Known rows, with every way that one mark hangs from another
kiralo{mafov{lipo} rirug}: [-0.40 -0.50  1.41  1.61  0.67  1.86 -1.43  1.53 -1.22 -0.14 -0.54  1.98
  0.50  0.90  1.00  1.12  0.11  2.04 -3.29]
lipo{mafov{kazegog kiralo{rirug tomek} mokad}}: [-1.18 -1.36  0.47  1.13  0.18 -0.25  3.80  0.93 -1.81 -0.01 -2.00 -1.40
 -0.09  0.12  0.87 -0.05  2.32  2.23 -5.35]
lipo{mafov{luta mokad}}: [-0.40  0.20 -0.20  0.57 -0.74 -0.35  1.18  0.42  0.48 -0.09 -3.29 -0.13
 -0.02  0.51  0.79 -0.49  1.75  1.50 -3.36]
lipo{mafov{kazegog{kare sifiga} mokad}}: [-2.21 -0.55 -0.50  1.73  0.30 -0.45  3.70  0.09 -2.55  0.37 -2.66 -1.17
 -0.42  0.21  1.67 -1.37  0.64  0.92 -3.29]
lipo{mafov{kazegog}}: [ 0.13  0.09  1.07 -1.30 -0.27 -0.06  0.90  1.57 -1.33  0.36 -1.59 -1.14
  0.30  0.27  1.48  0.43  1.26  0.36 -2.18]
vura{dulodi{kare}}: [ 0.97 -0.47  0.45 -0.21 -0.79 -0.42  0.62 -0.54 -0.29 -0.73  0.32  1.37
 -0.43 -0.70 -0.23  0.05 -1.15  1.45  1.92]
kazegog{kare sifiga}: [-1.80 -0.65 -1.25  1.87  1.29 -0.33  2.82 -1.66 -1.74  0.33  0.24  0.04
 -0.46  0.49  0.32 -1.69 -1.51  0.21  0.43]
kiralo{mafov{lipo}}: [-0.97  0.19  1.06  0.90  0.17  0.71 -1.52  0.76 -0.59 -0.85 -0.80  1.06
  0.02  1.42  0.92  0.73  0.06  0.89 -2.76]
mafov{kazegog{kare} lipo mokad}: [-3.51 -1.52  0.63  2.79 -0.39 -0.86  1.23  0.26 -2.07 -0.36 -2.64 -0.69
  0.24 -0.04  2.31 -0.51  1.90 -0.37 -4.83]
lipo{mafov{kiralo{tomek}}}: [-0.05 -0.46 -0.09 -0.65  0.84 -1.02  3.31 -0.27 -0.57 -0.48 -0.76 -1.73
 -0.22  0.91 -0.41 -0.26  1.04  1.27 -2.24]
mafov{kiralo{rirug tomek} lipo luta mokad}: [-3.05 -1.90  0.61  3.86  0.18 -0.93  2.59 -0.57  0.32 -1.27 -2.32  0.29
  0.23  0.42  0.90 -0.19  2.86  2.58 -6.12]
mafov{kazegog{kare sifiga} kiralo}: [-2.39 -0.80 -0.18  1.58  0.91 -0.63  4.59 -0.81 -3.29 -0.49 -0.26 -1.29
 -0.23  1.15  1.21 -1.03 -0.06  0.49 -1.18]
mafov{kazegog{kare} lipo luta mokad}: [-3.95 -1.63  1.00  3.01 -1.06 -1.11  0.85  0.10 -1.25 -0.58 -3.47  0.13
  0.54  0.58  2.95 -0.65  2.46  0.29 -5.69]
kiralo{tomek}: [-1.15 -1.29 -0.11  0.45  0.15 -0.92  0.42 -0.94  0.68 -0.11  0.89 -0.04
 -0.50 -0.13 -0.33 -0.67  0.04  0.24 -1.05]
kiralo{rirug tomek}: [-0.56 -2.00  0.25  1.11  0.75  0.23  0.58 -0.24  0.10  0.67  1.17  0.88
 -0.03 -0.64 -0.22 -0.25 -0.03  1.35 -1.66]
mafov{lipo mokad}: [-2.14 -0.13  0.16  2.47 -0.16 -0.63  0.32  0.27  0.19 -0.83 -2.38 -0.26
 -0.05 -0.39  0.86  0.05  1.74  0.25 -3.24]
sifiga{kazegog{kare}}: [-0.79 -1.01  0.57  1.01  0.12  0.20  0.42 -0.69 -1.91 -0.47 -0.19  1.12
  0.05  0.87  0.35 -0.24  0.54 -0.85 -0.99]
lipo{mafov{mokad}}: [-0.12  0.34 -0.56  0.30 -0.16 -0.13  1.56  0.65 -0.28  0.21 -2.62 -0.79
 -0.36 -0.10  0.17 -0.33  1.08  0.96 -2.55]
vura{dulodi}: [ 0.50  0.33 -0.24 -0.70  0.03 -0.42  0.20 -0.18  0.47 -0.49  0.21  1.12
 -0.60 -0.44 -0.45 -0.41 -1.05  0.59  0.78]
kiralo{mafov{luta mokad} tomek}: [-2.40 -1.24 -0.26  2.24 -1.11  0.07 -0.60 -0.80  0.81 -0.85 -0.92  1.78
 -1.09  1.58  0.30 -0.80  0.23  2.22 -4.64]
mafov{mokad}: [-0.98 -0.06 -0.79  1.60 -0.55 -0.08  0.54 -0.15  0.10 -0.17 -1.38 -0.17
 -0.48 -0.31 -0.07 -0.43  0.63  0.40 -1.68]
lipo{mafov{kazegog kiralo{rirug} luta mokad}}: [-0.74 -0.54  0.78  1.08 -0.55  0.31  3.05  1.50 -1.59 -0.08 -3.50 -0.63
  0.41  0.78  1.81  0.34  2.82  2.65 -5.31]
sifiga{kazegog}: [-0.10 -0.02  1.23  0.52 -0.27  0.24 -0.72  0.24 -0.58 -0.95 -0.12  1.04
 -0.06  0.38  0.41  0.55  1.21 -0.52 -0.70]
dulodi{kare}: [ 0.53 -0.95  0.87  0.55 -0.83  0.13  0.48 -0.37 -0.85 -0.22  0.25  0.27
  0.29 -0.37  0.20  0.60 -0.04  0.87  1.22]

Rows
[-2.48 -0.15  0.46  2.80 -0.41 -1.13  2.04 -0.32  0.29 -1.76 -3.35 -0.51
  0.19  1.07  1.07  0.03  2.81  1.36 -4.60]  mafov{kiralo lipo luta mokad}
[-3.56 -0.93  1.39  2.41  0.06  0.14  0.41  0.16 -2.13 -0.93 -1.56  1.48
 -0.01  2.24  3.00 -0.39  0.04  1.51 -4.30]  kiralo{mafov{kazegog{kare sifiga} lipo luta}}
[-3.41 -2.09  1.31  3.31  0.29 -0.71  2.73  0.61 -1.48 -1.02 -1.74 -0.96
  0.15 -0.20  1.60  0.31  3.04  1.70 -6.40]  mafov{kazegog kiralo{rirug tomek} lipo mokad}
[-1.63 -0.92  0.75  2.35 -1.00  0.41  2.26  0.95 -1.35 -0.51 -2.46  0.09
  0.36  0.62  1.65  0.29  2.59  2.32 -4.75]  mafov{kazegog kiralo{rirug} luta mokad}
[-2.00 -1.80  1.38  2.15  0.74 -0.88  1.96 -0.37  0.20 -0.99 -0.97  0.41
  0.67  0.84  1.00  0.29  2.17  2.17 -4.40]  mafov{kiralo{rirug tomek} lipo luta}
[-1.70 -1.01  0.12  0.88 -0.97 -0.53  2.07  0.48 -1.57  0.35 -3.50 -0.48
  0.27  0.89  2.06 -0.85  1.80  1.00 -4.77]  lipo{mafov{kazegog{kare} luta mokad}}
[-2.66 -2.12  0.76  2.68 -0.89 -0.43  2.73  0.07 -0.75 -0.62 -1.59  0.04
 -0.09  0.45  1.43 -0.26  2.59  2.51 -5.59]  mafov{kazegog kiralo{rirug tomek} luta mokad}
[-4.51 -2.48  0.34  3.24  0.13 -1.91  3.77 -0.89 -2.21 -1.25 -2.02 -1.75
 -0.11  0.66  1.56 -0.90  2.42  0.38 -6.17]  mafov{kazegog{kare} kiralo{tomek} lipo mokad}
[-0.51 -1.70  0.43  1.21  0.54  1.41 -0.66  0.17 -0.60  0.26  1.31  2.12
 -0.33  0.72 -0.10  0.09 -0.92  2.33 -2.96]  kiralo{mafov rirug tomek}
[ 0.11 -1.09  0.51  0.14  0.67 -0.26  3.04  0.05 -0.26 -0.03 -1.32 -0.15
  0.42  1.10  0.31 -0.06  1.54  2.76 -3.57]  lipo{mafov{kiralo{rirug tomek} luta}}
[-0.51 -1.06 -0.52  1.34  0.89 -0.12  3.92  0.07 -0.91 -0.01 -1.80 -1.05
 -0.22  0.18 -0.38 -0.36  1.68  2.45 -4.22]  lipo{mafov{kiralo{rirug tomek} mokad}}
[-1.45 -1.66 -0.72  2.68  0.50 -0.01  3.20 -0.73 -0.55 -0.38 -0.54 -0.36
 -0.47 -0.09 -0.67 -0.52  1.18  2.07 -3.51]  mafov{kiralo{rirug tomek} mokad}
[-3.94 -0.15  0.88  3.32 -0.02 -0.84  1.62  0.68 -1.09 -1.03 -2.29 -0.72
 -0.37 -0.39  2.47 -0.38  1.77  0.64 -3.77]  mafov{kazegog{sifiga} lipo mokad}
[-1.00 -0.69  1.43  1.81  0.62 -0.03  1.51  0.45 -0.44 -0.91 -1.73  0.50
  1.10  0.93  1.27  0.84  2.26  1.96 -3.43]  mafov{kiralo{rirug} lipo luta}
[-2.83 -1.49  1.91  1.13 -0.24 -0.31 -1.09  0.68 -0.87 -1.08 -0.07  0.70
 -0.27  1.18  1.75  0.51  0.76  1.00 -4.85]  kiralo{mafov{kazegog lipo} tomek}
[-3.37 -1.31  0.68  2.97 -0.65 -0.45 -0.88 -0.46  0.83 -1.40 -1.75  1.66
 -0.63  1.46  1.05 -0.45  1.25  2.07 -6.11]  kiralo{mafov{lipo luta mokad} tomek}
[-2.20 -0.61  0.72  1.61 -1.81 -0.41  0.11  0.64 -0.09 -0.47 -2.44  0.25
 -0.05  0.26  1.98 -0.22  2.07  0.83 -3.80]  mafov{kazegog luta mokad}
[-1.04 -0.86  2.28  1.30  0.06  1.72 -1.53  2.34 -2.12 -0.14 -0.78  1.52
  0.60  0.83  2.30  1.53  0.70  1.80 -4.49]  kiralo{mafov{kazegog lipo} rirug}
[-2.66 -1.67  1.03  2.26  0.42 -0.51  3.59 -0.36 -1.14 -0.59  0.09  0.17
 -0.10  0.85  1.74 -0.48  1.09  2.70 -3.32]  mafov{kazegog{sifiga} kiralo{rirug tomek} luta}
[-0.22 -0.01  1.43 -1.12 -0.90 -0.46  0.61  1.40 -0.50  0.14 -2.25 -0.40
  0.50  0.75  2.09  0.33  1.77  0.96 -3.01]  lipo{mafov{kazegog luta}}
[-3.12 -2.20  1.55  3.25 -0.18  0.81 -0.56  1.25 -1.35 -0.48 -1.10  1.43
 -0.14  0.36  1.91  0.50  1.33  2.39 -6.97]  kiralo{mafov{kazegog lipo mokad} rirug tomek}
[-2.22 -2.11  2.27  1.89  0.30  0.86 -1.07  1.41 -1.35 -0.24  0.13  1.53
  0.20  0.68  1.98  0.78  0.72  2.08 -5.50]  kiralo{mafov{kazegog lipo} rirug tomek}
[-0.07 -0.78  1.51  0.63 -0.21  2.29 -1.24  1.92 -2.12  0.42  0.14  1.79
  0.26  0.85  1.40  1.04 -0.24  1.93 -2.96]  kiralo{mafov{kazegog} rirug}
[-2.30 -1.91  0.38  2.48 -0.13 -0.25  3.06  0.22 -1.65 -0.39 -0.82 -0.80
 -0.27 -0.12  0.78 -0.05  2.01  1.93 -4.75]  mafov{kazegog kiralo{rirug tomek} mokad}
[-3.28 -0.69  1.65  2.49 -1.49 -0.95 -0.22  1.05  0.00 -1.04 -3.41  0.09
  0.47  0.19  2.89  0.20  3.10  0.65 -5.43]  mafov{kazegog lipo luta mokad}
[-0.55 -0.51  1.11  1.48  1.28  0.19  1.89  0.70 -1.24 -0.65 -0.92 -0.37
  0.90  0.37  0.59  0.91  1.58  1.37 -2.53]  mafov{kiralo{rirug} lipo}
[-0.85 -0.75  0.72 -0.54 -0.19 -0.70  3.44  0.20 -2.40 -0.15 -2.50 -1.27
  0.61  1.90  1.75 -0.37  1.65  0.98 -3.54]  lipo{mafov{kazegog{kare} kiralo luta}}
[-2.67 -0.50 -0.24  1.61  0.44 -1.28  5.05 -0.13 -1.51 -0.79 -2.00 -2.25
 -0.95  0.51  0.99 -0.94  1.70  1.91 -4.24]  lipo{mafov{kazegog{sifiga} kiralo{tomek} mokad}}
[-2.41 -2.01  1.83  2.08  0.37 -0.26  2.47  0.56 -2.71 -0.52 -2.02  0.08
  1.41  1.31  2.71  0.42  2.38  1.33 -4.99]  mafov{kazegog{kare} kiralo{rirug} lipo luta}
[-1.84  0.08  0.32  2.39 -0.29  0.61 -1.00  0.62 -0.52 -1.17 -2.04  0.93
 -0.42  1.10  0.76  0.33  0.72  1.29 -4.21]  kiralo{mafov{lipo mokad}}
[-1.61 -1.67  0.97  1.96  1.47 -0.60  2.31 -0.21 -0.66 -0.76 -0.13 -0.46
  0.46  0.26  0.32  0.38  1.54  1.51 -3.49]  mafov{kiralo{rirug tomek} lipo}
